Each row was made from one walk, in order. Every step used is in the known rows, and no mark comes twice. Write each row's walk.
In the rows, zero is written as 128.
Known rows:
kura > rebi > noli > vovev: [147 154 112 176 134 156 120 152 140  98 122 104 142 124 134 136 136 139
  95 102 168 141  91 132 172  92  86 104 138 113 135 156 115 141  60 114
 174 136]
rulan > tisi > milid > kemi > noli > vovev > nede > fute: [155 183 129 165 142 154 122 137 101  99 136 103 125  51 112  53 162 148
 144 123 135 110 108 153 149 129  70 111 169 148 108 178 136 156  84  87
 185  90]
kura > rebi: [128 157 133 166 121 149 123 143 137  82 138 109 148  82 154 142 144 140
  73 113 151 135 122 150 171 135  85 125 122 123 128 153 140 139  55 127
 149 136]
kura > rebi > noli > fute: [103 144 118 157 137 150 128 159 144  91 119 101 153  88 144 133 113 148
 100  96 153 153  76 120 151 112  97 119 131 119 133 171 134 133  70 132
 131 120]
rulan > tisi > milid: [147 155 132 154 139 127 107 139 107  82 166 115  99  55 148  82 133 141
 112 148 147  90 136 197 166 123  68 128 130 118 117 201 156 125  96 113
 194  92]
noli > fute > kura > rebi: [ 83 144 108 157 134 140 129 147 138  81 131 100 139  88 168 112 131 161
  89  94 119 157 112 119 152 152  68 120 138 144 140 164 118 142  72 172
 134 161]
fute > lono > kemi: [107 110 142 139 115 132 133 124 104  85 159 115 152  85 208 128 142 142
  83  98 114 115 147 162 171 176 100 133 105  82  96 159 130 130  97 158
 155 128]
rulan > tisi > lono > fute > kura > rebi > noli: [ 90 114 108 158 157 152 126 140 104  68 121 152 137  78 129 106 131 181
  92 137 133 170 125 136 153 114  63 109 109 117 145 179 100 129 123 133
 130 144]
milid > tisi: [128 157 139 151 137 139 117 143 125  80 144 108 117  54 169 126 142 111
  99 130 123 115 137 173 154 146  58 141 124 121 116 166 153 133  75 129
 146 102]
vagol > fute: [127 142 169 163 139 124 107 146 121  74 114 103 128  95 161 113 125 143
  91 144 165 130 128 146 181 123  92 131 121 147  94 172 156 118  67 123
 144  97]
rebi > noli > vovev: [158 136 132 166 139 141 106 151 120 108 129 106 114 126 154 125 137 123
  99 114 166 127 100 153 160  97  94 111 139 110 109 164 128 131  77 124
 193 112]
milid > kemi > lono > fute > kura > rebi: [ 59 130 129 163 152 169 151 111 115  60 125 111 154  45 180 145 163 153
  95 102 106 174 149 135 154 153  64 135  99 166 127 152  91 141  68 149
 106 165]
nede > vovev > noli > fute > lono: [ 99 162 121 143 111 165 161 158 145 101 139 118 110 134 189 126 112 123
  81  87 119 108  80 117 150 165 109 126  92 108 121 159 165 146  71 151
 179 145]
kura > rebi > noli > kemi > lono > fute > nede: [ 94 131 128 166 163 158 165 150 108  91 137 116 163  75 173 163 115 158
  98 105 144 177 118 155 145 129 134 105  98 131 117 141  87 131  82 127
 123 134]
rebi > noli: [156 121 142 154 149 134 114 155 109  92 132 119 134  99 144 137 135 122
  83 125 162 136 110 163 143 122 102 126 125 111 115 166 143 121  88 121
 159  92]
kemi > lono > fute > kura > rebi > noli > vovev: [ 88 119 118 177 166 162 140 135 115  88 114 113 132 108 167 148 141 159
  75 111 147 189 107 113 151 104  83 104 123 165 136 143  82 138  84 138
 146 167]
vovev > noli > kemi > milid > fisi: [102 175 143 150 171 148 137 179 115 127 151 123 123  54 137 140 132 104
 138  85 132 109 103 155 171 167  94 132 113 107  93 177 141 173  99 138
 143  87]
kemi > lono > fute > nede > vovev > noli: [123 157 144 178 131 158 162 148 114 113 122 130 112 125 173 155 121 140
  55 141 137 133 123 149 142 153 120 130  91 170 100 140 137 124 104 114
 164 129]
rulan > tisi > lono > kemi > noli > fute > vagol: [ 62 120 135 120 122 135 116 130 116  86 147 133 139  25 189 120 119 188
 105 127 114 121 143 132 170 139  95 124 145  98  92 211 132 122 162 122
 165 141]
rulan > tisi > lono: [106 135 132 143 114 146 110 145 107  77 159 132  89  53 174 102 135 141
  95 162 142 100 149 177 170 123  74 115 106  92 114 196 154 139  86 122
 186 111]
fute > nede > vovev > noli > rebi > kura: [160 174 103 170 108 126 134 159 131 104 123 113 125 211 124 120 118 121
  91 104 160  97  98 146 144 140 110 113 134 153 124 141 151 128 120 133
 195 141]
noli > fute > nede: [121 148 118 166 124 117 128 162 125 109 140  97 114  93 181 115 107 159
  94 125 123 130 121 163 152 146 103 124 137 125 101 166 130 126  99 161
 156 123]
rebi > kura: [138 130 152 158 136 107  97 144 107  80 153 119 135 126 155 123 133 113
  75 113 146 130 122 160 147 137 104 134 123 145 110 162 163 115  93 149
 176  93]
vovev > nede > fute > lono > kemi > milid > tisi > rulan: [ 92 155 134 148 132 129 139 143 101  61 176 105 162   5 154  98 132 167
  96 106 104 126 134 153 164 212  49 140 121 131  88 169 150 154 103 141
 116 105]
nede > fute > kura > rebi > noli > vovev: [121 139 100 197 147 133 131 130 122  73 114 102 148 138 132  99 143 160
 102 101 151 164  96  96 140 116  59  84 159 151 150 151 106 160  61 125
 141 160]
vagol > fute > nede > vovev > noli: [169 181 135 181 130 132 144 175 134  94  99 123 132 161 122 112 114 149
  86 149 156 109 113 130 168 145  99 123 115 160 108 158 149 120  91 101
 163 104]
tisi > milid: [148 150 141 152 147 132 109 143 105  83 162 104 127  73 159 108 140 132
  97 136 143 111 134 177 152 150  85 138 121 134 110 199 167 129  91 132
 174 101]
fute > nede > vovev: [175 169 125 181 114 121 127 145 120  90 147 107 113 140 173 114 123 140
  81 135 137 111 143 166 166 159  82 113 126 138 102 136 144 128  89 123
 196 142]
rulan > tisi > milid > kemi > lono: [ 99 153 123 143 144 155 137 128 102  58 171 105 100   4 168  99 151 127
 138 149 126  88 153 192 161 125  58 130 106 132 122 212 139 140  70  99
 180  93]
fisi > milid > kemi > lono > fute > kura > rebi: [ 55 129 121 138 188 157 143 128 125  56 145 112 141  38 175 125 152 154
 118  88  85 164 144 148 147 174  59 126  95 169 113 160  97 154  64 179
 115 178]
vovev > nede > fute > kura > rebi: [139 142 111 188 123 134 142 146 101  72 122 123 159  93 123  91 160 172
  63 107 140 175 103 126 137 172  63 109 144 152 135 127 136 160  67 143
 114 129]
noli > fute > lono > kemi > milid: [ 51 126 142 130 137 115 123 141 124 104 169  88 123  61 215 116 105 155
 105  78  92 119 118 140 176 169  82 131 122 112  75 175 132 130 110 161
 141 138]
tisi > milid > kemi: [138 158 131 148 148 145 116 128 109  72 157  98 143  51 152  99 156 121
 139 116 121 100 144 181 157 156  66 148 113 125 108 208 150 134  80 131
 160  99]
kemi > lono: [104 127 151 150 131 147 132 145 107  81 155 107 105  57 201 158 144 118
  62 146 152 127 140 163 149 137 102 124 105 143 110 164 152 137  58 124
 167 114]
tisi > lono > fute > nede > vovev > noli: [129 160 134 170 121 161 140 153 112 111 121 144 125 139 157 127 119 150
  74 143 124 124 129 144 148 165 109 129  82 136  97 170 150 129 128 132
 162 135]
fisi > milid: [135 136 144 132 162 123 102 158 127  88 165 110 107  78 170 111 132 127
  99 111 127 111 128 183 152 161  89 124 117 122  89 172 159 142  69 167
 177 124]

Write each row's walk:
[ 92 192 147 117 171 168 124 178 142  90 178 111 134  13 129 140 131 105
 121  94 127  91 130 172 150 177  81 149 104 131 112 208 144 149  68 136
 158  92]
vovev > noli > kemi > milid > tisi > rulan
[ 73 130 149 133 126 122  90 136 102  92 171 119 101  32 172  92 127 154
 114 138 117  85 160 170 186 140  51 121 121 109  79 210 140 129 123 108
 170 104]
rulan > tisi > lono > kemi > milid
[125 155 131 126 172 128 110 161 136  75 167 108 105  47 163 106 131 114
 121 117 102 106 132 186 146 167  53 131 118 123 102 175 159 147  71 159
 155 115]
fisi > milid > tisi
[132 172 156 143 118 171 131 146 131 106 145 120 126 128 170 118 139  92
 107  73 144  88 109 150 148 166 114 121  98 112 102 161 162 148  47 126
 196 111]
nede > vovev > noli > kemi
[ 96 123 154 133 136 123 115 126 126 102 133 110 168  56 190 148 126 172
  88  90 122 143 129 126 159 158 114 142 161 124  80 175 131 113 147 136
 147 141]
lono > kemi > noli > fute > vagol
[139 168 140 127 169 149 116 141 114  82 153 112 134  29 127 101 156 127
 135 138 125  96 150 176 151 137  79 135 142 136 124 202 131 127 100  94
 181  96]
rulan > tisi > milid > kemi > noli
[162 129 110 185 149 157 125 156 106 114  96 133 154 131 110 107 151 175
  73  84 147 200  76 133 158 121  79 117 141 135 121 120  88 132 110 157
 142 135]
lono > fute > kura > rebi > noli > vovev > nede
[ 80 189 141 154 158 138 122 141 117  86 175 104  98  70 197 101  96 135
 142 114  80 119 154 163 169 178  51 116  95 146  72 165 137 141 115 128
 151 154]
noli > kemi > milid > tisi > lono > fute > nede > vovev
[ 68 116 117 142 159 164 128 134 102  69 138 145 143  69 151  95 129 166
 128 100 126 162 128 144 152 127  80  97 100  97 135 181  91 141 101 148
 138 144]
rulan > tisi > lono > fute > kura > rebi > noli > kemi
[113 124 139 178 140 110 120 119  98  68 136 107 124  99 174  94 148 146
  82 122 132 145 137 135 127 164  68 112 143 157 117 159 143 147  74 148
 135 135]
nede > fute > kura
[142 174 128 179 108 156 139 132 133 128  95 108 113 170 155 127 115 148
  91 105 158 112 106 158 158 137 109 125 125 142  93 132 134 128 121 134
 161 165]
lono > fute > nede > vovev > noli > rebi
[148 144  90 192 120 157 169 159 114  85 125 119 154 124 131 112 138 167
  78  93 155 171  55 114 159 123  94  88 128  98 139 117 126 168  58 123
 142 139]
kura > rebi > noli > vovev > nede > fute > lono
[ 92 135 142 145 132 163 139 131 111  69 151 101 121  35 194 149 159 110
 104 125 129 118 149 168 153 143  83 133  99 134 107 174 136 143  48 122
 153 113]
milid > kemi > lono
[125 144 131 147 146 161 131 152 128  83 143 112 170  88 146 137 135 125
 115  76 157 141 103 148 154 129 112 108 114  94 130 159 121 143  49 125
 148 116]
kura > rebi > noli > kemi
[ 72 115 156 107 125 135  91 132 101  88 136 106 172 119 169 133 143 125
  99 112 146 116 147 120 141 154 126 118 139 147 101 191 150 129 145 145
 164 135]
tisi > lono > kemi > noli > rebi > kura
[ 74 131 134 102 151 137 101 143 115  67 173 115 136  28 185  89 138 131
 142 120  77  90 163 169 151 196  48 131  98 102  85 217 158 153 103 168
 143 111]
fisi > milid > tisi > lono > kemi
[ 72 156 108 105 198 149 131 168 157  76 140  98 163  54 140 112 146 148
 135  70  76 151 121 110 130 187  74 118 145 164 132 174 101 158  74 183
 131 179]
fisi > milid > kemi > noli > fute > kura > rebi
[107 120 144 135 107 146 149 128  95 101 119 100 170  92 176 118 151 159
  80  90 146 140 110 126 141 180 125 107 154 118  93 121 139 156 112 138
 124 146]
vovev > nede > fute > lono > kemi > noli > rebi
[ 65 153 160 145 169 140 102 142 115  87 153 114  97  24 177 129 118 134
 102 141  99 138 140 159 163 147  46 145 100 150  83 189 156 131 120 126
 117 123]
kemi > milid > tisi > lono > fute
[100 175 124 139 185 148 129 169 143  79 159 100 146  41 126 137 122 113
 139  79 123 135  99 148 158 134  56 114 127 120 130 164 121 146  64 100
 121 113]
kura > rebi > noli > kemi > milid > tisi
[ 85 118 177 160 141 151 125 121 101  94 137 110 109  57 212 156 133 134
  61 134 147 153 136 165 153 132 112 138  98 157  85 156 144 123  80 135
 146 120]
kemi > lono > fute
[177 148  90 214 118 139 149 142 119  80 114 128 158 109 108 121 138 192
  80  93 172 179  56 123 170 101  76 100 159 108 121 128 131 154  92  97
 141 140]
kura > rebi > noli > vovev > nede > fute > vagol
[ 99 168 148 157 167 127 118 155 107 105 170 100 113  42 174 124 123 115
 148  90 129 118 128 165 190 164  74 122 125 111  77 167 139 171  93 147
 152 111]
noli > kemi > milid > fisi
[184 153 105 177 122 166 127 178 123 112 115 121 150 119 104 122 150 149
  79  98 170 158  66 143 170 106  90 109 139 104 127 133 120 143  72 120
 171 106]
kura > rebi > noli > vovev > nede
[ 91 136 151 153 152 166 166 157 101 123 139 132 128  76 186 160 127 135
  84 111 130 140 126 174 130 157 154 127  85 133  96 157 111 132  91 146
 142 107]
vovev > noli > kemi > lono > fute > nede
[124 145 135 127 163 137 109 144 130  77 161 103 123  57 164 102 148 118
 142  92 105 101 138 187 155 167  70 133 110 113  86 181 143 148  57 166
 162 122]
fisi > milid > kemi
[113 149 144 125 147 140 106 134 125  85 125  91 156 116 141 141 152 101
 119  88 147 121 125 141 140 131 113 129 153 159 114 158 135 129 101 135
 162 138]
milid > kemi > noli > rebi > kura
[ 94 121 148 137 143 113 124 138 110  94 176 106 131  69 195 132 127 144
  86  96 104 115 142 161 180 174  79 131 115 107  83 161 128 129 111 141
 150 134]
fute > lono > kemi > milid
